What can hang from each mark
J_193: J_429 J_878
J_429: J_193
J_675: J_219 J_429 J_787
J_852: J_787 J_878
J_366: J_219 J_429
J_878: J_332 J_675
J_787: J_852

Every row comes from one small tree of marks. The marks that hang from a mark follow it in brackets, in the order of their numbers. Every link used is in the known rows. Which tree was each row made from?
Known rows
J_366{J_219 J_429}: -6.5, 2.6, 10.2, 32.2, -11.0, 10.5, -20.7, 3.6, 4.9, 3.1, 53.6, -3.3, -17.0, 4.7, 14.6, 10.3, 4.9, 14.4, -10.0, 17.8, 1.6, -10.6, -4.1
J_878{J_332 J_675{J_219 J_429 J_787}}: -41.8, 16.9, 5.2, 57.6, 16.4, -10.4, 44.3, 11.8, -23.1, -33.1, 32.1, -36.0, -18.7, 34.0, 32.0, 22.4, 25.0, -55.7, 5.0, 9.0, -19.0, 9.1, 11.5
J_675{J_429{J_193} J_787{J_852{J_878}}}: -30.2, 5.4, 12.1, 48.5, -24.2, -9.1, 38.3, 31.0, -19.0, -6.7, 25.9, -19.1, -13.1, 26.5, 10.5, -3.2, 31.4, 9.3, 5.9, -11.6, -11.9, -2.8, -13.8
J_787{J_852{J_878}}: -15.4, 1.8, 3.7, 16.1, -28.0, 5.7, -9.2, 20.4, 4.3, 6.6, 16.7, 1.0, -9.0, 6.6, -14.7, 2.4, 25.0, 40.8, 2.9, -20.6, -10.1, -7.6, -5.9
J_193{J_429 J_878{J_675{J_787}}}: -10.2, 24.4, 1.0, 39.4, 22.4, -14.1, 29.4, 11.7, -18.0, 18.2, -0.4, -3.0, 18.8, 15.3, 8.0, 13.1, 29.5, -21.2, 0.4, 45.8, 5.7, 6.8, 5.7
J_878{J_332 J_675{J_429 J_787}}: -39.7, 13.3, 2.7, 46.1, 6.9, -10.1, 36.7, 12.0, -18.7, -30.6, 31.1, -35.7, -0.7, 24.1, 11.6, 18.3, 31.7, -33.3, 5.3, -3.3, -9.0, 2.2, 7.7
J_852{J_787 J_878{J_332 J_675}}: -55.5, 4.2, 6.8, -15.0, -1.2, -8.4, -20.5, 26.0, -24.0, -22.6, 49.6, -13.4, 2.1, 24.5, -3.4, 42.2, 60.6, 29.7, 21.1, -23.3, -15.5, 5.1, 0.9
J_675{J_219 J_787}: -6.1, 12.8, 6.3, 35.1, 9.9, -4.3, 20.2, 6.4, -12.0, -3.8, 8.4, -3.4, -23.2, 20.4, 39.7, 0.2, -0.1, -40.9, -1.6, 16.0, -12.7, 5.7, 0.6
J_852{J_878{J_332}}: -29.9, -1.2, 5.6, -2.3, -4.4, 1.1, -6.1, 6.9, -4.2, -9.0, 29.2, -4.7, 0.8, 24.0, -5.3, 21.8, 16.5, 34.4, 23.6, -22.7, -17.3, -6.3, -0.1
J_852{J_878{J_675}}: -39.2, 5.7, -0.8, -3.9, 2.1, -2.2, -12.7, 16.5, -9.5, -6.0, 25.1, -10.7, -5.6, -3.1, -2.0, 22.9, 44.3, 8.2, 8.1, -2.6, -1.0, -5.1, -2.5
J_878{J_675{J_787}}: -22.2, 16.3, -1.7, 24.6, 9.6, -6.8, 13.9, 11.6, -11.0, -15.9, 13.5, -17.3, -4.0, 3.4, 22.2, 10.5, 31.8, -29.5, -2.6, 8.4, 4.7, 0.1, 1.5
J_429{J_193{J_878{J_332 J_675{J_219}}}}: -25.2, 3.9, 1.2, 27.3, 30.7, 1.5, 20.0, 8.9, -27.2, -15.6, 16.5, -11.8, 7.4, 37.1, 33.3, 27.0, 11.8, -2.9, 25.7, 20.4, -11.3, 20.9, 4.9
J_429{J_193{J_878{J_675{J_787}}}}: -18.9, 11.6, 1.3, 29.2, 19.9, -9.1, 25.2, 14.4, -27.9, -0.8, 4.4, -9.0, 12.3, 17.4, 33.6, 8.9, 26.8, -12.0, 5.9, 28.2, 5.2, 11.2, -2.6
J_878{J_332 J_675{J_429{J_193} J_787}}: -43.3, 6.8, 4.2, 44.7, 14.9, -8.8, 47.9, 14.3, -28.5, -39.8, 27.7, -35.5, 2.4, 32.5, 26.8, 16.0, 32.8, -25.0, 21.5, -3.2, -5.5, 7.0, 5.1
J_366{J_219 J_429{J_193}}: -8.9, -5.4, 10.7, 30.6, -5.2, 9.8, -9.8, 5.0, -7.7, -5.8, 51.9, -4.0, -12.3, 12.1, 30.5, 7.8, 6.0, 21.5, 5.5, 17.7, 1.9, -4.4, -6.1
J_878{J_675{J_429 J_787}}: -29.5, 16.3, 2.3, 40.7, 7.3, -12.3, 34.1, 15.1, -17.5, -16.5, 18.7, -32.4, -8.5, 4.4, 11.2, 7.0, 32.4, -51.1, -12.1, 13.0, 1.1, -0.3, 2.0
J_429{J_193{J_878{J_675}}}: -12.3, 1.6, -2.7, 12.0, 19.4, -1.2, 9.8, 10.9, -21.3, 1.7, 0.7, -6.5, 18.4, 8.1, 13.0, 12.5, 20.6, 3.0, 6.8, 23.6, 8.3, 11.7, -2.6
J_429{J_193{J_878{J_332 J_675}}}: -23.8, -1.0, -1.1, 11.7, 19.7, 2.6, 12.9, 6.9, -21.5, -13.3, 6.9, -13.7, 26.8, 27.8, 13.7, 23.6, 19.9, 19.3, 25.1, 8.8, -0.3, 13.4, 3.9
J_429{J_193}: -4.3, -6.3, 1.5, -1.4, 4.7, -0.6, 10.7, 0.6, -11.6, -7.3, -2.9, 0.0, 3.3, 6.5, 16.4, -2.2, 0.5, 5.3, 17.2, 1.1, 2.0, 5.3, -5.4
J_366{J_429{J_193{J_878}}}: 1.1, -3.0, 3.3, 25.8, 5.0, 1.0, -3.0, 7.1, -14.1, 15.2, 12.7, -1.3, 13.0, 15.5, 33.4, 3.0, -1.7, 21.5, -9.1, 27.8, 5.0, 12.3, -13.1

Write each row's tree
-30.9, 16.7, 3.0, 51.1, 12.8, -13.4, 40.7, 15.8, -22.6, -10.5, 21.1, -30.9, 12.0, 32.6, 5.1, 18.2, 23.7, -23.7, -3.5, 16.0, -9.2, 7.3, 7.0 : J_193{J_878{J_332 J_675{J_429 J_787}}}
-28.2, 8.3, 2.8, 45.7, 19.9, -5.7, 28.4, 10.2, -23.8, -9.9, 23.3, -27.8, 0.0, 30.5, 5.1, 24.6, 9.5, -29.9, 0.0, 25.4, -15.3, 14.6, 11.5 : J_193{J_878{J_332 J_675{J_219 J_429}}}
-31.4, 6.7, -1.8, 21.9, 16.9, 6.6, 7.0, 5.7, -11.8, -29.8, 24.5, -17.2, -9.4, 20.6, 20.6, 27.2, 19.9, -18.0, 20.9, -0.6, -13.6, 8.8, 9.6 : J_878{J_332 J_675{J_219}}
-19.1, 17.4, 1.3, 47.5, -13.0, 3.5, 16.2, 20.9, -3.2, -13.3, 10.2, -16.3, -4.4, 3.8, 11.5, 1.3, 40.6, -10.2, -4.5, -6.1, 0.9, 0.1, 0.4 : J_878{J_675{J_787{J_852}}}
-1.6, -1.4, 10.4, 35.0, 0.0, 6.9, -8.4, 6.5, -12.2, 16.3, 45.6, 1.1, 0.3, 21.2, 26.0, 7.9, -1.6, 29.3, -4.2, 36.9, 1.6, -1.3, -8.9 : J_366{J_219 J_429{J_193{J_878}}}
-18.9, 10.0, -0.5, 25.3, 22.0, -4.3, 17.4, 5.4, -12.7, 6.2, 7.8, -0.9, 34.2, 24.7, -12.8, 26.1, 23.5, 10.3, 20.1, 25.9, -0.3, 9.3, 10.9 : J_193{J_429 J_878{J_332 J_675}}
-27.1, 0.3, 5.1, 18.2, -28.4, 10.5, -4.6, 17.5, 4.0, -7.7, 26.1, -1.2, -0.8, 26.9, -14.9, 14.1, 25.8, 56.8, 20.6, -36.1, -20.0, -6.4, -3.8 : J_787{J_852{J_878{J_332}}}
-14.8, 4.4, 5.3, 33.5, 4.9, -15.6, 46.1, 8.0, -24.3, -13.0, 8.1, -17.0, -6.6, 18.0, 24.3, -6.2, 5.7, -30.6, 2.9, 8.8, -4.4, 4.0, -4.9 : J_675{J_429{J_193} J_787}
-12.5, -3.6, 7.9, 38.5, 19.4, -7.0, 40.1, 5.2, -29.2, -4.0, 14.4, -14.1, 5.0, 45.5, 18.5, 10.8, -15.5, -10.3, 13.8, 21.3, -19.5, 18.2, 4.5 : J_675{J_219 J_429{J_193{J_878{J_332}}}}
-42.8, 5.8, 4.6, -19.1, -3.7, -8.0, -25.3, 30.2, -22.0, -7.5, 40.3, -7.7, -7.0, 5.3, -2.5, 32.0, 60.2, 15.8, 5.4, -7.4, -6.1, 2.5, -2.0 : J_852{J_787 J_878{J_675}}
-55.4, 13.0, 4.3, 23.1, 3.2, -7.0, 7.5, 20.3, -16.1, -23.1, 38.2, -19.4, -4.3, 28.6, 17.1, 33.7, 51.6, 4.2, 23.6, -15.7, -11.2, -4.0, 1.5 : J_852{J_878{J_332 J_675{J_787}}}
-6.2, -7.2, 4.0, 5.1, 10.0, 1.5, 16.3, 1.7, -16.4, -2.5, 1.2, 1.2, 26.0, 34.2, 10.3, 10.2, -8.6, 30.4, 22.9, 4.5, -6.3, 11.5, -1.0 : J_429{J_193{J_878{J_332}}}
-10.9, -6.8, 5.9, 25.5, 8.9, -8.0, 35.2, 5.5, -23.0, -4.7, 8.0, -13.0, 22.6, 34.7, 0.0, 8.4, -9.6, 8.5, 12.5, 8.4, -10.0, 13.5, 2.1 : J_675{J_429{J_193{J_878{J_332}}}}
-35.1, -2.2, 9.7, -22.4, -13.7, -7.7, -19.4, 20.1, -16.1, -10.2, 41.1, -1.2, 1.4, 33.5, -4.8, 28.0, 34.4, 40.4, 19.1, -25.7, -21.5, 2.9, -1.9 : J_852{J_787 J_878{J_332}}
-34.3, 7.2, 0.7, 21.7, -20.2, 9.4, -11.6, 28.1, -1.8, -5.1, 25.7, -10.8, -8.0, 0.8, -12.8, 16.4, 53.8, 27.3, 3.9, -16.8, -2.6, -7.0, -5.4 : J_787{J_852{J_878{J_675}}}
-38.7, 8.5, 3.0, 13.4, 11.1, -1.7, -6.2, 19.1, -16.0, -8.0, 34.0, -12.0, -24.6, 6.4, 18.2, 24.8, 37.4, -14.3, 9.1, 8.5, -12.6, 2.0, -1.5 : J_852{J_878{J_675{J_219}}}
-7.4, 10.0, 10.2, 52.6, 18.7, -16.1, 53.5, 13.8, -33.7, 7.2, 7.8, -13.0, -9.4, 34.3, 38.5, -3.5, -9.7, -41.6, -6.8, 41.7, -13.9, 16.0, -3.6 : J_675{J_219 J_429{J_193{J_878}} J_787}
1.1, 3.4, 4.4, 20.5, 12.6, -3.3, 17.2, -2.7, -6.6, 18.8, -3.2, 11.0, 33.9, 30.7, -14.8, 13.5, -2.8, 22.4, 19.4, 21.4, -6.8, 8.4, 6.9 : J_193{J_429 J_878{J_332}}
-30.8, 10.8, 9.5, 37.9, -27.7, 1.5, 10.7, 23.5, -1.5, -9.5, 30.0, -4.6, -7.4, 37.8, 3.5, 10.8, 31.2, 38.9, 18.3, -32.1, -21.3, -8.2, -3.6 : J_675{J_787{J_852{J_878{J_332}}}}
-24.2, 18.7, 3.0, 65.5, -12.9, -2.3, 34.5, 23.5, -11.0, -15.0, 20.1, -29.8, -10.1, 6.6, 1.4, -1.1, 40.5, -29.3, -13.7, -2.1, -2.1, -0.5, 1.3 : J_878{J_675{J_429 J_787{J_852}}}
-19.3, 15.5, 2.1, 42.3, 28.0, -9.0, 31.6, 15.6, -32.5, -4.0, 9.4, -11.0, -5.6, 27.4, 53.1, 12.2, 19.4, -35.1, 6.7, 39.8, -3.3, 16.8, -3.2 : J_429{J_193{J_878{J_675{J_219 J_787}}}}
-49.9, 1.6, 6.9, 25.7, 17.5, -8.6, 24.3, 22.6, -33.3, -17.7, 37.5, -28.6, -26.2, 15.2, 22.8, 23.0, 34.7, -25.5, 14.9, 14.5, -11.7, 8.1, -5.6 : J_852{J_878{J_675{J_219 J_429{J_193}}}}
-1.7, 15.9, 6.6, 54.0, -11.0, 2.5, 22.7, 17.4, -3.6, -2.4, 9.0, -2.1, -23.2, 20.8, 27.8, -7.8, 7.5, -18.7, -3.1, 3.1, -15.8, 4.3, 0.2 : J_675{J_219 J_787{J_852}}
-7.3, 13.3, 6.1, 58.1, -22.2, -3.6, 35.9, 18.9, -4.2, -3.9, 11.1, -18.4, -9.5, 14.8, -2.1, -13.3, 13.6, -17.4, -15.8, -4.4, -8.0, -3.3, -0.9 : J_675{J_429 J_787{J_852}}
-5.3, 6.5, 7.6, 39.6, 9.5, -18.3, 48.0, 11.0, -28.2, 8.9, 0.3, -11.2, 8.0, 27.2, 20.4, -5.7, -1.9, -20.6, -6.8, 28.7, -2.9, 9.2, -4.3 : J_675{J_429{J_193{J_878}} J_787}
-43.4, 9.7, 8.2, -7.9, 5.7, -9.7, -19.4, 31.7, -27.5, -10.3, 46.6, -8.3, -22.5, 13.7, 18.5, 33.1, 52.4, -6.5, 6.1, 5.5, -16.7, 10.3, 0.1 : J_852{J_787 J_878{J_675{J_219}}}
-18.9, 11.3, 0.8, 43.1, 21.6, -6.2, 23.7, 15.8, -22.8, 5.1, 15.2, -22.9, -6.2, 10.4, 6.0, 12.9, 13.0, -46.1, -15.9, 41.0, -6.9, 14.3, 4.3 : J_193{J_878{J_675{J_219 J_429}}}
-40.0, 0.8, 2.3, 37.6, 23.7, -3.0, 38.3, 7.0, -30.4, -37.6, 29.0, -33.7, -10.0, 28.4, 26.4, 22.3, 18.4, -31.9, 25.4, 6.0, -16.7, 16.7, 7.3 : J_878{J_332 J_675{J_219 J_429{J_193}}}
-60.5, 16.1, 7.1, 34.5, 2.6, -12.2, 26.9, 23.7, -20.6, -26.5, 46.9, -34.5, -8.3, 28.4, 5.0, 29.1, 48.2, -17.4, 10.2, -10.0, -16.6, -3.4, 3.7 : J_852{J_878{J_332 J_675{J_429 J_787}}}
-25.7, 13.7, 10.8, 51.5, -27.4, -9.5, 26.3, 27.8, -8.1, 1.7, 26.9, -18.6, -17.8, 17.1, -6.4, -1.6, 31.1, 1.6, -7.8, -11.8, -13.2, -7.8, -7.4 : J_675{J_429 J_787{J_852{J_878}}}
-38.5, -4.2, 0.3, 23.6, 13.3, -4.8, 31.4, 7.1, -23.7, -35.4, 23.9, -32.3, 8.5, 20.7, 9.4, 19.0, 24.7, -11.6, 23.6, -7.1, -3.6, 9.1, 2.7 : J_878{J_332 J_675{J_429{J_193}}}
-45.2, 20.8, 5.9, 29.7, 13.6, -9.8, 10.5, 23.7, -20.6, -12.0, 37.1, -14.5, -30.0, 16.7, 36.6, 25.2, 44.2, -31.8, 6.2, 13.7, -13.8, 0.1, -1.7 : J_852{J_878{J_675{J_219 J_787}}}
-9.1, 17.0, 9.2, 73.0, -12.9, -2.8, 43.2, 20.2, -9.1, -5.9, 15.7, -19.2, -28.3, 22.7, 18.7, -9.8, 6.7, -37.4, -14.5, 8.1, -17.3, 4.9, -1.1 : J_675{J_219 J_429 J_787{J_852}}
-7.9, 12.8, -0.6, 18.3, 21.9, -5.6, 12.6, 8.2, -11.2, 20.3, -2.0, 2.5, 26.0, 4.3, -12.4, 15.9, 22.9, -4.1, 4.4, 41.9, 8.2, 7.3, 3.9 : J_193{J_429 J_878{J_675}}
-10.3, -4.7, 11.9, 39.6, -0.1, 10.8, -6.1, 2.9, -12.4, -0.1, 53.1, -3.6, 7.2, 40.8, 25.6, 19.9, -1.8, 45.4, 12.4, 20.8, -6.6, 2.0, -1.8 : J_366{J_219 J_429{J_193{J_878{J_332}}}}
-37.1, 15.9, 4.2, 68.2, -11.3, -0.9, 37.7, 21.9, -11.4, -30.1, 25.7, -35.6, -0.6, 25.8, -0.2, 10.9, 40.3, -14.2, 2.1, -15.8, -12.1, 0.2, 4.0 : J_878{J_332 J_675{J_429 J_787{J_852}}}
-19.4, 12.8, 3.6, 37.5, 31.9, -1.7, 23.3, 4.2, -18.0, 4.0, 12.6, -3.3, 13.9, 33.3, 6.1, 31.9, 16.1, -9.8, 20.5, 37.6, -11.6, 17.1, 12.5 : J_193{J_429 J_878{J_332 J_675{J_219}}}
-23.3, 22.1, 4.3, 61.0, 22.0, -14.5, 40.4, 20.3, -28.2, 2.5, 20.5, -26.1, -14.2, 21.9, 26.1, 13.1, 18.5, -58.4, -19.7, 45.0, -9.3, 12.3, 4.4 : J_193{J_878{J_675{J_219 J_429 J_787}}}
-19.5, 3.2, 7.3, 39.6, 9.0, 7.7, -10.6, 14.4, -18.1, 2.4, 54.1, -13.3, 1.5, 15.6, 28.3, 21.2, 24.5, 16.3, -3.4, 40.7, 8.2, 1.9, -3.2 : J_366{J_219 J_429{J_193{J_878{J_675}}}}
-17.6, 8.2, -0.3, 30.6, 12.1, -8.1, 19.7, 12.8, -18.5, 7.1, 8.4, -26.0, 11.9, 1.8, -13.0, 11.3, 18.5, -23.0, -19.7, 27.8, 3.8, 7.4, 4.0 : J_193{J_878{J_675{J_429}}}
-12.3, 13.9, 7.3, 50.0, 7.5, -13.8, 40.8, 10.1, -17.7, -6.6, 15.3, -19.8, -29.1, 20.5, 29.9, -2.4, -2.4, -59.7, -12.7, 21.8, -14.2, 5.4, 2.6 : J_675{J_219 J_429 J_787}
-25.4, 9.8, 2.0, 35.8, 15.7, -5.9, 23.3, 10.5, -18.3, -15.4, 19.7, -29.4, -20.2, 2.7, 13.4, 12.3, 17.6, -53.9, -7.7, 21.7, -6.8, 8.6, 5.2 : J_878{J_675{J_219 J_429}}
-33.7, 14.3, 0.1, 26.9, 7.4, -4.3, 17.2, 8.4, -11.3, -30.2, 22.8, -19.8, 2.0, 23.7, 22.0, 21.6, 32.5, -16.4, 15.9, -8.2, -4.1, 1.8, 7.0 : J_878{J_332 J_675{J_787}}
-16.1, 7.8, 8.6, 47.0, 14.7, -14.3, 51.8, 10.5, -28.2, -15.2, 11.3, -17.8, -25.1, 27.2, 46.2, -3.2, -2.9, -51.3, 3.7, 20.7, -13.2, 10.7, -2.6 : J_675{J_219 J_429{J_193} J_787}
